Each row comes from the steps of one walk. Every step used is in the known rows, and no mark comes twice. Write the walk behind each row, first mark first.
In the rows, 128 means zero.
Known rows
T/K/J/H/L: [149 138 113 127 165  60 140 101 106 149 137 116 105 206 188  82 175 125
 103 133 143 152 137 129 177  84 112]
N/T: [125 132  95 132 131  87 166 101 123 113 147 130 110 119 135 102 187 127
 117 157 142 157 119 112 152 101 134]
H/K/J/T/B: [126 143  87 144 172  93 161  99  61 133 136 107 123 191 178  90 163 138
 147 174 136 138 121 113 126 133 156]
H/J/T: [125 134 101 143 161  83 181 101  88 132 128 128  96 169 146  99 169 132
 143 155 162 144 134 129 140  84 134]
V/J: [129 138 117 131 141  98 159 100 135 105 119 136 107 131 110 121 135 120
 127 160 140 151 159 141 139 100 117]
E/T: [119 137 101  95 104  94 167 107 128 130 122 132 119 120 138 123 178 129
 130 155 141 157 145 116 125 116 144]
K/J/H/L/T: [158 142  90 136 143  50 163 108 129 145 134 131 107 191 189  77 206 134
 113 126 135 144 146 108 212  78 119]
B/T/K/J/H/L: [140 138 100 123 164  62 138 108  98 152 151 111 110 198 190  88 222 149
 109 124 136 143 150 132 180 105 109]
H/J: [118 127 117 134 156  96 168 104  94 115 125 120 103 153 133 113 130 127
 131 163 161 147 137 133 143  94 130]
N/T/H/L/J: [135 113 110 107 141  52 170  89 113 131 143 134 125 120 121  93 228 115
 126 133 136 136 124 118 230 100 147]
K/J/H/L/T/N: [153 121  93 179 137  51 158  91 111 143 138 140  94 187 176  67 205 134
 116 129 143 153 171 109 195  62 126]
L/T/K/H/J: [154 129  95 142 177  67 161 120  73 127 122  91 121 206 151  88 215 122
 115 155 147 167 157 109 141  89 132]
K/H/L/J/T/N: [129 105 119 167 131  62 154  78  90 174 122 147 104 175 124  61 208 125
 145 141 149 133 173 126 194  65 153]
L/T: [139 140  89 133 117  86 164 114 132 121 140 125 120 141 130 114 172 121
 128 156 136 164 149 104 158 102 132]
K/H: [116 128 113 138 113  79 135 110 121 145 130 129 124 152 126 100 171 123
 125 169 148 133 140 121 138  99 138]
L/T/N/J/H: [134 124 108 164 150  73 163  76 121 124 147 152  99 157 115  89 198 116
 146 163 122 172 161  89 137  43 137]
H/K/J: [123 140 104 147 168 100 144 108  88 118 131 105 110 172 164 110 133 135
 121 162 147 146 129 123 130 109 125]
B/T/K: [121 136  98 119 138  98 138 113 102 128 158 106 123 148 130 125 188 137
 125 154 139 161 153 128 126 130 121]
E/T/H/K: [117 140  94 101 121  69 150 110  88 131 126 120 143 128 147 129 220 120
 126 154 132 151 140 115 116 143 152]
B/T: [108 133  99 125 115  99 146 112 119 130 154 127 119 124 123 126 178 145
 136 158 141 139 149 127 142 126 129]
R/J: [ 96 139 116 115 138  96 152 127 138 124 132 128 109 134 112 115 124 131
 141 162 139 136 129 133 148  96 124]
K/H/L/T/B: [144 130 104 124 106  62 153 109  98 154 124 115 150 168 156  86 205 124
 117 155 126 135 156 101 209 134 165]
E/T/B: [116 136 101  84 105  99 170 103 106 128 124 123 139 122 140 118 169 128
 141 177 129 151 138 112 124 151 172]
N/T/K/J/H/L: [156 137  95 129 178  50 159  97 101 136 146 116 102 193 201  65 229 131
  89 124 137 160 120 117 190  81 116]
L/T/N/J/H/K: [132 136 103 172 177  78 154  81  82 120 142 133 107 176 135  91 199 117
 140 162 113 183 161  89 124  58 137]
V/J/H/L/T/K: [177 155  99 121 165  51 161 104 119 125 120 124 115 192 160  89 218 113
 103 120 118 182 179 128 193  89 107]
B/T/H/J: [109 117 100 130 149  69 160 111  83 125 148 120 122 136 122 124 217 141
 140 154 153 121 145 134 147 123 134]

Which walk is each row?
[127 119 133 115 132  74 146 100 113 158 116 128 122 162 122  85 170 120
 132 147 144 129 149 126 213  90 142]
K/H/L/J
[131 127 114 103 140  83 177  86  93 153 130 132 126 161 134  86 165 121
 161 155 132 137 136 123 213 120 168]
H/L/J/T/B
[118 118 145 155 139  72 146  63 112 146 137 156  95 154 130  89 163 116
 126 146 133 151 158 116 173  47 132]
T/N/J/H/L
[161 147 117 109 172  59 158  91 116 139 141 121 117 192 156  92 214 107
 112 131 113 180 149  94 189  66 120]
N/J/H/L/T/K
[129 130 115 122 128  69 123 113  91 164 141 104 134 172 154 101 229 139
 101 132 139 139 166 129 177 126 125]
B/T/K/H/L
[150 150 100 133 169  84 163  97 112 120 126 125 105 173 131 106 185 117
 129 148 138 168 161 140 120  95 114]
V/J/T/K
[113 129  86 141 159  73 135 115  80 127 156 106 129 156 153 121 221 150
 131 152 139 120 139 124 135 139 128]
B/T/H/K/J
[151 148  94 126 116  51 159 108 128 149 137 139 119 169 166  88 206 121
 114 130 127 157 151 110 211  89 127]
J/H/L/T
[141 129 100 125 167  71 151 102  94 157 131 117 117 198 122  74 212 115
 153 163 141 153 141 117 140  82 143]
L/J/T/K/H
[144 142 118 104 148  66 170  85 112 140 139 134 134 169 151  89 196 115
 134 154 106 153 140  89 208  95 154]
N/J/H/L/T/B
[100 146 107 114 147  73 149 126 138 137 136 142 106 156 127  95 153 129
 146 162 130 136 121 132 147  81 122]
R/J/H
[157 143 116 135 156  56 149  98 100 157 110 123 116 197 156  81 226 119
 104 125 138 146 175 140 170  93 117]
V/J/T/K/H/L
[131 123 117 137 177  77 146 112  68 135 119  96 115 197 143  94 177 121
 114 164 159 153 145 130 123  93 131]
T/K/H/J
[142 139  98 133 172  71 141 105 110 133 145 116 104 201 168  86 168 124
 123 160 141 159 126 124 125  82 115]
T/K/J/H
[121 130  99 129 135  79 123 120  95 147 149 105 132 168 132 106 224 139
 120 159 138 145 156 124 124 125 128]
B/T/K/H
[125 128 100 110 148  95 177  91  98 137 137 131 124 156 112  90 157 121
 180 182 131 142 127 117 160 116 171]
L/J/T/B
[138 131 127 125 127  66 126 108  97 160 128 109 130 181 155  95 184 116
  93 140 144 149 154 127 175 105 128]
T/K/H/L
[137 138  97 142 139  65 139 108  97 161 137 119 121 192 147  85 219 119
 126 159 144 150 142 118 118  96 134]
J/T/K/H
[133 147 109 131 150  74 154  99 135 117 123 148 104 155 125 100 163 120
 133 159 129 152 151 142 140  87 115]
V/J/H
[112 133 116 133 163  84 157  74  78 130 124 139 106 153 143  98 205 124
 139 161 119 176 156 102  90  73 149]
E/T/N/J/H/K
[145 155  98 106 163  51 154 131 120 145 134 116 116 193 162  83 207 122
 116 124 117 165 148 118 201  85 113]
R/J/H/L/T/K
[132 137  85 130 172  72 138 113 102 137 160 111 108 192 168  92 216 148
 130 151 136 149 140 126 126 104 112]
B/T/K/J/H
[125 123  91 131 123  58 161 100 121 119 157 135 126 110 125 108 227 118
 119 156 139 139 114 111 155 112 142]
N/T/H
